Known rows, with every step that occurs:
megu, dizo, nukep, turul: [  3  -8  13  27  19   3  18  -5   6 -13  -8   1   8  -9  15   0   5  -7
  21   5]
nukep, turul: [ 10 -18  24  18 -14  17  24  -2   2 -22 -10  28 -11 -29  -3   3  29  -6
  27  17]
kapu, megu, vikob: [ -6  -6  -4 -20  -4 -25  12  14  27  -8 -14  26   5  18   8   5  -4  15
  27   1]
zuzu, megu, dizo, nukep, kapu: [ 17   6  -5  17   0 -10  -9  -2  25  22  -8 -19  27   2  25 -10  -8  18
 -33   9]
dizo, nukep, kapu, megu, vikob: [  3  -3 -31 -13   6 -38  -1   5  31  11 -14   9  18  20  48 -13 -17  17
  -2   6]
vikob, zive, zuzu: [-17  14  10  35 -29  26  24  -1 -22   4  11  24  -4 -26 -17  17  38 -20
  12 -14]
dizo, nukep, turul, megu, zuzu, zive: [-14 -13 -18 -27   3  17 -38  -5 -33 -12  18 -13 -28   1  -3 -14 -11 -10
 -11  10]
megu, zuzu, zive: [-15 -29   2 -13 -31   5 -15   4 -34   0  28  16 -22  -2 -12  27  21  13
   6   6]
dizo, nukep, turul, megu, vikob: [-16  -3  -1 -20  25  -1   5  -8  11 -13  -5 -12 -10  17  26 -23 -23 -22
  19  14]
vikob, zive, zuzu, megu, dizo: [-13  31  24  23 -14  26   9   9   3   8   2  -2  -4 -11 -39   8   7  -9
  -1 -18]
kapu, megu: [ 13   2  -5  -6 -17  -6  -1  17  23 -19 -23  28  22  -7 -13   1  17  25
   3   1]
dizo, nukep, turul, megu, zuzu: [ -1 -12 -14 -10   2  14 -20 -13 -18 -18   8 -17 -16  12  16 -21  -5 -24
  17  -3]
nukep, zuzu, zive: [ 10 -27   0 -14  -6  -8   6  -3 -32   6  23  22 -20 -26 -22  18  17  12
 -14  18]
turul, megu, zuzu: [ -7 -16  -3 -13 -22  13 -16   5 -13 -11  11  -4  -6  20  -1   3  14  -6
  16  -9]
zive, zuzu, megu, dizo, nukep: [ -1  23  15  23   4   6   0 -20   8   2  14 -24  19   3 -10   8 -23  -2
  -9 -10]
nukep, turul, megu: [  6  -3  13  -4  -3  27   1   8   9 -28 -18   8  -5 -16 -15 -14  11 -12
   8  13]
megu, zuzu: [ -2 -29   7   7 -32   0   3  -4 -19  -6  20  14  -9  11   8  22  28   0
  34  -6]
zive, zuzu, megu: [  9  19  29  13 -34  24   1 -21   2  -9  15   3  -8 -23 -32  11  -3  -2
  -2   2]
zuzu, megu, vikob: [-10   0  21 -22 -12  -4   6  -9  17   0   4   1 -17  13   4  -3 -14   4
  15  17]
turul, megu, vikob, zive, zuzu: [-37  21   2   6 -10  20  18   6 -12   7  11   8 -16   3  -9   3   8 -32
  16 -18]
vikob, megu, dizo, nukep: [  2  11  16   7   7  -4   0   2  16  10 -19 -24  12  18  16  16 -13   4
  -2  -9]

Rows:
[ -7 -13   9 -28 -39  11 -28  10 -27  10   7   2 -46   3 -12  29   3   8
  -3   1]  vikob, megu, zuzu, zive
[ -6  -4   8  21  13  -9  12  -3   9   1  -1 -10  35  14  15  14   4   9
   5  -4]  megu, dizo, nukep
[-11  10 -19 -25  22  -8   0 -18 -19  26   8 -16 -34   6  22 -42 -14 -25
  -8   9]  dizo, nukep, zuzu, megu, vikob, zive
[-11  11  26  -3 -20   2  14 -21   8  -1  22   1 -23   5 -10  13 -20  -9
  21   5]  zive, zuzu, megu, vikob
[ 24  -3  19   0   6  -8  11   1   5   7   4  -6  -6  -2 -26   4  -3   6
  -2  -3]  nukep, zuzu, megu, dizo
[  6   2   7   6  -1 -11   8  33  33 -10 -28  20  32   9 -21  17  12  26
  12 -16]  kapu, megu, dizo
[ 26  -3   2   2  22 -21  12 -11  -7  21  -2 -22 -11  10  15   9 -15  -6
  -5 -12]  vikob, megu, dizo, nukep, zuzu
[-13 -20  -4 -27 -15  22 -28  10 -29 -15  14   4 -37  -6 -22   0   6  -6
   2   9]  nukep, turul, megu, zuzu, zive
[ 11   4  -5  11  24  -5   5   5  20 -19 -25   7  16  -6   6 -13  -8   2
  13  -1]  kapu, megu, dizo, nukep, turul
[ -1   0  23   7  11  18  12  26  19 -17 -20   2   8   1 -22   2   8  -5
  15  -5]  nukep, turul, megu, dizo
[ 19 -17  -5  14  29 -26  22 -16 -13  12  15  -8  12   4  12   7   0  -3
   3  -5]  megu, dizo, nukep, zuzu
[  4 -19  -9  -8  25 -19   2  -7 -28  15  24  -5  -3  -6  -8  14  -4  10
 -21   7]  megu, dizo, nukep, zuzu, zive
[  4 -12 -44 -22 -15 -16 -43   7 -13  11   9   6  -1   3  17  -4  -5  26
 -30   2]  dizo, nukep, kapu, megu, zuzu, zive
[ 25   5 -34   3  -5 -21 -15   7  30   4 -24  11  39  -7  28 -17   1  27
 -29   6]  dizo, nukep, kapu, megu
[-13  21 -20  15 -19  -4  17  15   4  20  -4  27  -8  -9   8   1  10  -9
   6 -18]  nukep, kapu, megu, vikob, zive, zuzu
[ -1  -7 -18 -23  32 -10 -14   2 -24  10  15 -18   0   1 -16  -1 -16   4
 -36   3]  turul, megu, dizo, nukep, zuzu, zive
[ 10  -3  -3 -21  17 -15  -9  -1 -23  23   6 -17 -23  -2  -7  15 -20   6
 -30   2]  vikob, megu, dizo, nukep, zuzu, zive
[  9   8  15  11  18  10   1 -12  13 -12 -11 -14  -3 -11   2 -19 -14  -6
   4  13]  zuzu, megu, dizo, nukep, turul
[ 14 -10 -15  22 -12 -12   2  -9  11  15  -3   1  30  -9  43  -4  15  15
 -22  17]  dizo, nukep, kapu
[  4  10 -10   7  18 -18  -2   9  24  -7 -18  -3  42  15   7   0  -9  20
  -4 -12]  kapu, megu, dizo, nukep
[-26   9 -17 -18  -1  -7   8  26   9   5 -23  25  -8   9   7 -17  15  -2
  14  -4]  kapu, megu, vikob, zive
[-10   9   0   3  22   1  -5   5  15  -4  -8 -26  39  23   5  -3  -8   3
 -11  -7]  turul, megu, dizo, nukep
[  3   4  -3  -4  16  20 -10  -7   5 -24 -13 -12   6  -8   6 -30  -5 -17
  -4  14]  dizo, nukep, turul, megu
[ -7  31  15  13 -31  35  -1 -11 -10   4   6   5 -18 -28 -33  -8  11 -16
 -11  -4]  vikob, zive, zuzu, megu
[-14  34   3  21   8  16  -4 -10  -4  13   6 -24   8  -1  -9  -9 -11 -14
 -16 -15]  vikob, zive, zuzu, megu, dizo, nukep
[ 27  -4 -24   1  34 -33   9  -5   1   5  -1  -2  19   6   4  -5 -12   7
  -5 -12]  kapu, megu, dizo, nukep, zuzu
